In the rows, 128 means zero.
Known rows, with every way that one mark hangs from another:
laliv{mamen{tevizu{sumar}} zava}: [136 120 144 104 104 134 143 101 107 122 147 145 172 143 107 134  96 159
 121 120 186  67 158 128 127 120 136 132  89 107  99 120  90 170]
sumar{tevizu{gipi gutul pifo}}: [127 118 131 146 134 143 182 146 109 119 161 148 155  85 120 149  86 120
 110  99 143 108 152 148 133 119  91 127  90  91 107 117 134 178]
zava{loropu tevizu{pifo}}: [139 129 144  93 128 142 177 119 121 126 125 153 181 120 124 145  82 119
 121  80 168 116 138 151 142 133 124  89 142 104 113 125 115 174]
gutul{laliv}: [136 154 135  94 130 141 160 127 111 133 130 157 182 116  67 128  84  49
 136 111 194 147 151 128 122 116 139 119  99 131 116 122 105 170]
loropu{zava{tevizu{gipi gutul{ladat}}}}: [135 126 146 115 114 148 166 142 125 124 137 151 169 134 107 145  81  95
  93  94 190 117 148 163 133 116 120 112 120 100 114 132 122 173]
sumar{tevizu{gutul{figifa ladat{mamen}} pifo{laliv}}}: [127 132 136 135 138 143 178 135 105 135 138 166 151 108  95 147  88 112
 137 106 160 108 158 148 132 112  97 137  90  93 107 116 126 175]
ladat{gipi{laliv{mamen{figifa{zava}}} tevizu} gutul}: [130 109 134 112 173 142 181 133 107 108 183 152 161 109  56 135  86  36
 169  98 219 107 151 112 120 120 140 142  88 140 122 119 100 175]
laliv{zava{loropu tevizu}}: [147 132 149  93 109 133 160 104 122 132 160 153 180 127 111 139  88 130
 130  91 189  94 149 143 137 122 157 112 127 111 118 127 106 175]
gutul{figifa{zava}}: [141 133 135 102 130 136 170 128 119 143 157 176 166 108  81 134  90  90
 163 112 185 123 156 144 119 106 111 119 110 128 120 120 103 173]
mamen{figifa laliv{zava{loropu}} tevizu}: [131 111 135 117 123 147 141 133 109  92 162 160 158  95 162 135  91  96
 157 132 176 155 150 126 124 107 136 127 113 136 115 118  86 162]
tevizu{gutul sumar}: [135 125 131 129 150 143 171 131 109 124 155 141 164  84  90 140  87  85
  92 114 159 131 148 145 128 125 123 126  85 101  94 116 118 156]
mamen{ladat{gutul} laliv{zava} tevizu{pifo}}: [128 138 121 131 144 149 167 126 102  88 200 175 152 109 178 130  83  78
 161 104 185 148 140 113 126 103 134 155 134 131 103 116  87 170]
laliv{mamen{figifa{gipi}} zava}: [134 112 146 105 105 147 146 119 112 112 167 151 162 131 108 128  91 122
 143 120 202  70 169 136 122 122 131 130 104 120 118 120  96 166]
tevizu{gipi{laliv} gutul{ladat{mamen{figifa}}} pifo}: [117 129 129 167 177 166 191 163 108 102 156 161 152  70 121 143  80  22
 121 110 170  88 155 161 131 104 106 152 100 100 120 122 127 169]
sumar{tevizu{pifo{ladat laliv{zava}}}}: [133 152 144 124 124 132 165 124 109 121 143 158 152 111 118 135  91 160
 139  99 169 103 150 130 137 117 111 139  92 114 107 112 122 184]
sumar{tevizu}: [135 123 141 107 122 128 161 132 108 132 149 149 166 104  89 135  92 154
 122 104 157 131 152 129 128 121 113 112  94 110 111 113 122 181]
laliv{mamen{figifa{zava} ladat tevizu{sumar}}}: [128  89 132 116 128 148 149 124 101 104 157 145 158 130 121 129  89 122
 134 129 166 116 155 125 110 123  97 118 105 118  99 108  83 156]
loropu{zava{tevizu}}: [140 137 151  95 110 137 158 131 125 126 132 152 174 143 103 139  85 118
 105  94 196 129 143 150 135 123 127  98 129 120 114 127 117 175]
pifo{laliv}: [136 169 141 104 129 143 166 128 120 116 108 162 165  97  94 131  90 117
 163 106 205 126 146 133 133 114 141 131  88 138 113 122 107 167]
laliv{mamen zava}: [138 142 149  96 100 139 149 106 113 129 144 150 168 143  90 127  92 153
 134 109 203  68 163 134 130 117 148 128  99 119 113 123  99 173]
loropu{zava{tevizu{gipi{laliv} gutul pifo sumar}}}: [134 132 143 131 135 144 172 136 124 117 141 149 168 124 124 151  82  82
  82 100 184 120 139 158 139 125 117 108 118 109 106 128 128 164]
figifa{gipi{laliv tevizu{pifo}} zava{loropu}}: [147  87 135 130 161 147 186 122 130 103 182 161 168  61 104 130  85  61
 160  81 176 107 137 119 131 136 119 115 109 133 123 126  91 176]
zava{loropu tevizu{gipi pifo}}: [135 123 141 103 131 147 182 131 124 119 130 152 182 107 139 149  81 112
 114  81 165 101 140 158 140 127 113  95 140  97 116 128 121 172]
tevizu{gipi{laliv{mamen{figifa} zava}} pifo sumar}: [125 139 131 149 167 147 171 134 112 107 155 152 164  87 154 147  90  86
 100 126 174  72 150 139 133 121 104 130  97 116 106 115 123 157]
ladat{gipi{laliv{zava}} gutul}: [132 146 136 113 174 134 184 130 110 113 196 166 164 114  78 135  85  29
 158 102 229 117 149 118 122 111 163 156 104 135 124 120 111 184]
pifo{laliv tevizu{sumar}}: [141 147 145 109 139 142 166 113 123 104 129 154 167 112  87 128  94 153
 131 107 201 105 146 131 136 124 138 143  75 126  95 114 113 171]
ladat{mamen}: [130 140 147  94 148 139 163 141 101 118 144 157 177 107  62 119  89 106
 135  99 180 110 151 138 124 111 125 119 127 129 124 115 113 170]
zava{loropu tevizu{pifo{ladat{gipi}} sumar}}: [137 126 144  96 151 140 174 119 116 124 134 150 175 123 129 141  82 117
  95  87 165 105 137 147 139 135 113 105 136  94 103 118 118 173]
loropu{zava{tevizu{gipi pifo}}}: [134 141 147 111 117 144 167 140 126 118 136 156 172 133 128 145  83 113
 100  89 190 111 142 157 138 120 109 101 135 113 115 128 124 176]
tevizu{gutul{ladat{gipi}} pifo{laliv} sumar}: [125 152 124 150 178 161 185 136 110 119 132 164 146  90 123 148  83  65
 104 109 176  93 146 146 137 121  99 150  86  85  93 115 122 169]
loropu{zava{tevizu{gutul{figifa ladat} pifo sumar}}}: [135 133 143 117 126 145 167 131 121 134 137 159 167 142 114 150  83  95
  88 100 183 116 146 162 136 122 107 108 126  98 103 126 124 169]
gipi{laliv{mamen{figifa ladat{gutul}} zava{loropu}}}: [137 131 147 117 139 140 165 109 112 112 164 153 164 123 105 132  86  80
 157 119 209 119 157 126 123 116 171 135 107 142 118 121  95 158]
figifa{gipi{tevizu{sumar}}}: [138  87 136 100 147 147 168 141 117 110 175 149 176  64 100 125  92  96
 124  95 172  97 151 126 126 136 109 122  94 115 112 119 105 174]
gipi{laliv{mamen{ladat} zava} tevizu{pifo sumar}}: [138 116 143 124 155 140 162 105 109 117 164 143 166  95 110 134  93 111
 133 110 186  70 151 114 141 132 145 132  79 137 102 116 100 162]
sumar{tevizu{pifo{ladat}}}: [130 138 142 118 130 133 166 134 106 124 149 154 155 107 110 132  90 156
 121  96 152 114 151 132 134 120  99 128 100 107 107 110 125 188]

Rows:
[125 130 133 103 168 157 158 144 102 131 147 172 171 132  53 122  82   4
 136 118 202 114 161 128 110 106 112 136 118 112 132 115 102 179] : gutul{ladat{gipi mamen{figifa{zava}}} laliv}
[139 116 145  96 109 140 146  98 109 127 163 144 170 159 115 131  89 142
 111 112 194  76 157 133 130 128 142 120 114 108 103 118  99 160] : laliv{mamen{ladat} zava{tevizu{sumar}}}
[141 118 144 138 152 148 180 115 118 123 163 152 164  72  97 142  88  76
 148  92 182  78 152 134 147 121 161 142  79 122 113 128 105 177] : gipi{laliv{zava{loropu}} tevizu{gutul{ladat} pifo}}
[140 139 146 117 126 149 177 120 125 108 138 162 156 112  71 134  89 117
 159 104 209 110 156 151 135 113 147 159  68 123 100 123 113 175] : pifo{laliv tevizu{gutul{figifa}}}
[128  82 129 130 177 141 175 137 100 109 199 158 155  96 133 142  85  43
 125 131 170 138 149 131 110 116 123 158  89 106  94 110  95 171] : mamen{ladat{gipi{laliv}} tevizu{gutul{figifa} sumar}}
[136 115 131 108 135 140 162 121 110 130 143 138 181 121  81 144  83  50
  96 110 172 139 142 145 133 134 131 106  95 104 100 122 117 156] : zava{tevizu{gutul{laliv} sumar}}
[137 151 146 110 124 139 162 126 124 122 122 156 171 140 123 146  85 118
  98  96 193 121 138 149 140 128 114  99 127 117 104 124 121 167] : loropu{zava{tevizu{pifo{laliv} sumar}}}
[134 115 142 125 135 156 174 131 117 109 175 153 170 117  66 127  85  85
 111  98 190  79 164 152 127 108 135 160  89  97 111 123 117 184] : pifo{tevizu{gipi gutul{ladat{mamen} laliv{zava}}}}
[126 108 121 125 158 152 157 148 105  90 170 157 159  78 180 129  87  91
 110 128 159 163 139 119 118 108 110 138 110 121  99 112  94 159] : mamen{ladat laliv tevizu{gipi sumar}}
[141 147 138 105 138 151 159 123 115 111 175 169 154  99 154 119  83 104
 139 105 190 160 147 123 128 107 156 131 139 138 117 119  96 164] : mamen{ladat laliv{zava{loropu}}}
[140 113 142 112 164 134 164 125 113 122 148 138 178  64  75 133  96  90
 130 112 178 115 144 115 137 130 149 120  65 145 108 118 106 164] : gipi{laliv tevizu{sumar}}
[129 128 139 135 131 138 174 135 104 121 157 149 148 101 104 137  86 132
 117  95 147 118 151 141 134 120 103 137  89  98 102 113 127 183] : sumar{tevizu{gutul pifo{ladat}}}
[130 112 139 124 132 139 168 137 103 133 152 149 159 106  73 137  88 124
 113 104 152 122 158 140 127 116 111 127  90  90 111 115 123 178] : sumar{tevizu{gutul{ladat{mamen}}}}
[128 107 129 119 140 137 162 142 108 108 151 146 178  86 131 140  94 119
 109 119 156 107 145 134 120 116 102 129  90 102 100 117 103 172] : mamen{tevizu{gipi sumar}}
[136 122 146 101  95 136 145 105 109 120 146 148 171 146 102 131  95 158
 138 114 194  66 160 130 128 116 142 134  91 112 106 123  88 177] : laliv{mamen{tevizu} zava}
[138 123 152 122 126 152 172 126 120  99 177 145 159 120  76 117  82 104
 114  89 190  87 161 154 127 107 146 182  83 103 103 125 113 188] : pifo{ladat tevizu{gipi gutul{laliv{zava{loropu}}}}}
[130  98 135 126 156 147 173 136 115  98 159 152 167  84 114 130  87  55
 125 115 184 113 147 128 126 133 125 136  85 117 108 121 102 170] : figifa{gipi{laliv{mamen{tevizu{gutul pifo sumar}}}}}
[137 157 138 107 134 144 148 124 115 114 150 162 159 107 135 125  88 100
 121 111 190 134 141 127 144 114 143 127 115 134 113 119 110 169] : mamen{laliv{zava{tevizu{pifo{ladat} sumar}}}}
[127 151 138 138 143 154 182 142 108 108 151 156 144  92 109 129  80  85
 126  90 167 106 150 155 137 114 116 153 100 107 102 119 119 181] : tevizu{gutul pifo{ladat}}
[122 120 117 149 157 155 168 150 107  91 146 154 155  68 168 144  86  72
 104 123 151 143 136 135 134 112 100 137  90 108  95 119 108 163] : mamen{laliv tevizu{gipi gutul pifo sumar}}
[134 130 146 125 119 158 175 123 125  92 121 146 156 119  78 132  88 136
 138 102 209  81 157 151 135 117 139 159  58 113 100 126 113 169] : pifo{laliv{mamen} tevizu{gipi gutul}}
[135 147 144 117 126 143 166 134 126 118 126 155 171 132 133 149  85 115
  93  97 191 111 139 154 139 124 107 103 126 113 107 126 125 166] : loropu{zava{tevizu{gipi pifo{laliv} sumar}}}
[124 129 140 121 148 136 170 142  97 115 170 157 151 114 100 133  87 125
 134  98 161 110 153 131 126 117  92 136 112 110 113 106 126 184] : sumar{tevizu{pifo{ladat{gipi gutul mamen{figifa}}}}}
[135 109 134 127 126 137 171 132 110 144 158 158 155 108  78 143  88 115
 126 110 153 126 160 144 123 113 104 127  84  90 109 117 119 179] : sumar{tevizu{gutul{figifa{zava} ladat}}}
[127 138 135  96 124 159 149 131 107 139 106 158 175 145  65 126  84  53
 129 126 199 116 168 132 116 111 120 127  94 107 117 121  97 171] : gutul{ladat laliv{mamen{figifa}}}
[127 141 140  90 151 152 162 148 108 147 131 186 167 116  76 124  90  78
 145 121 190 114 166 148 119  92 111 135 122 110 127 120 109 175] : gutul{figifa ladat{mamen{laliv}}}
[147 100 133 115 142 146 179 125 129 110 178 166 169  83 104 125  83  83
 144  85 175 121 142 129 119 129 110 111 128 117 124 124  92 177] : figifa{gipi zava{loropu}}
[139 135 130  95 128 137 180 115 114 134 185 173 185 136  74 142  82  18
 167  99 215 129 157 139 114 111 143 139 123 117 118 131 101 164] : ladat{gutul{figifa{gipi} laliv{zava{loropu tevizu}}}}
[136 100 138 107 131 141 172 132 118 125 155 152 172 108  88 143  83  46
 131 109 184 130 149 154 133 127 138 117  97 112 114 126 116 167] : zava{tevizu{gutul{figifa{gipi{laliv}}}}}
[140 113 144  92 123 143 175 130 125 124 131 146 187 109 117 145  83 113
 113  87 170 114 143 156 133 125 129  94 131 100 119 130 116 168] : zava{loropu tevizu{gipi}}
[125 163 142 122 147 153 169 135 112 101 124 167 140 119 119 126  84 106
 158 100 200  88 148 134 133 116 104 148 100 129 110 114 107 180] : tevizu{pifo{ladat{gipi} laliv{mamen{figifa{zava}}}}}
[122  81 127 141 159 149 158 147  99 101 167 146 157  90 124 145  90  53
 123 142 159 128 155 138 113 118 107 143  79 101 100 110  99 165] : mamen{figifa tevizu{gutul{ladat{gipi{laliv}}} sumar}}
[130 124 134 136 131 138 176 134 106 125 156 150 154  96 105 145  87 125
 119  98 146 122 151 141 136 124 102 121  91  98 103 114 129 179] : sumar{tevizu{gutul pifo}}
[129 136 126 139 161 148 185 134 108 131 157 162 156  89 117 152  85  71
 106 114 154 109 152 159 132 121  93 131  99  95  91 115 125 159] : tevizu{gutul{figifa} pifo sumar}
[127 123 132 113 186 142 187 131 105 111 173 153 164 107  73 139  87  49
 143  96 210  94 147 113 128 126 133 143  88 128 110 117 110 176] : ladat{gipi{laliv{mamen} tevizu{pifo sumar}} gutul}
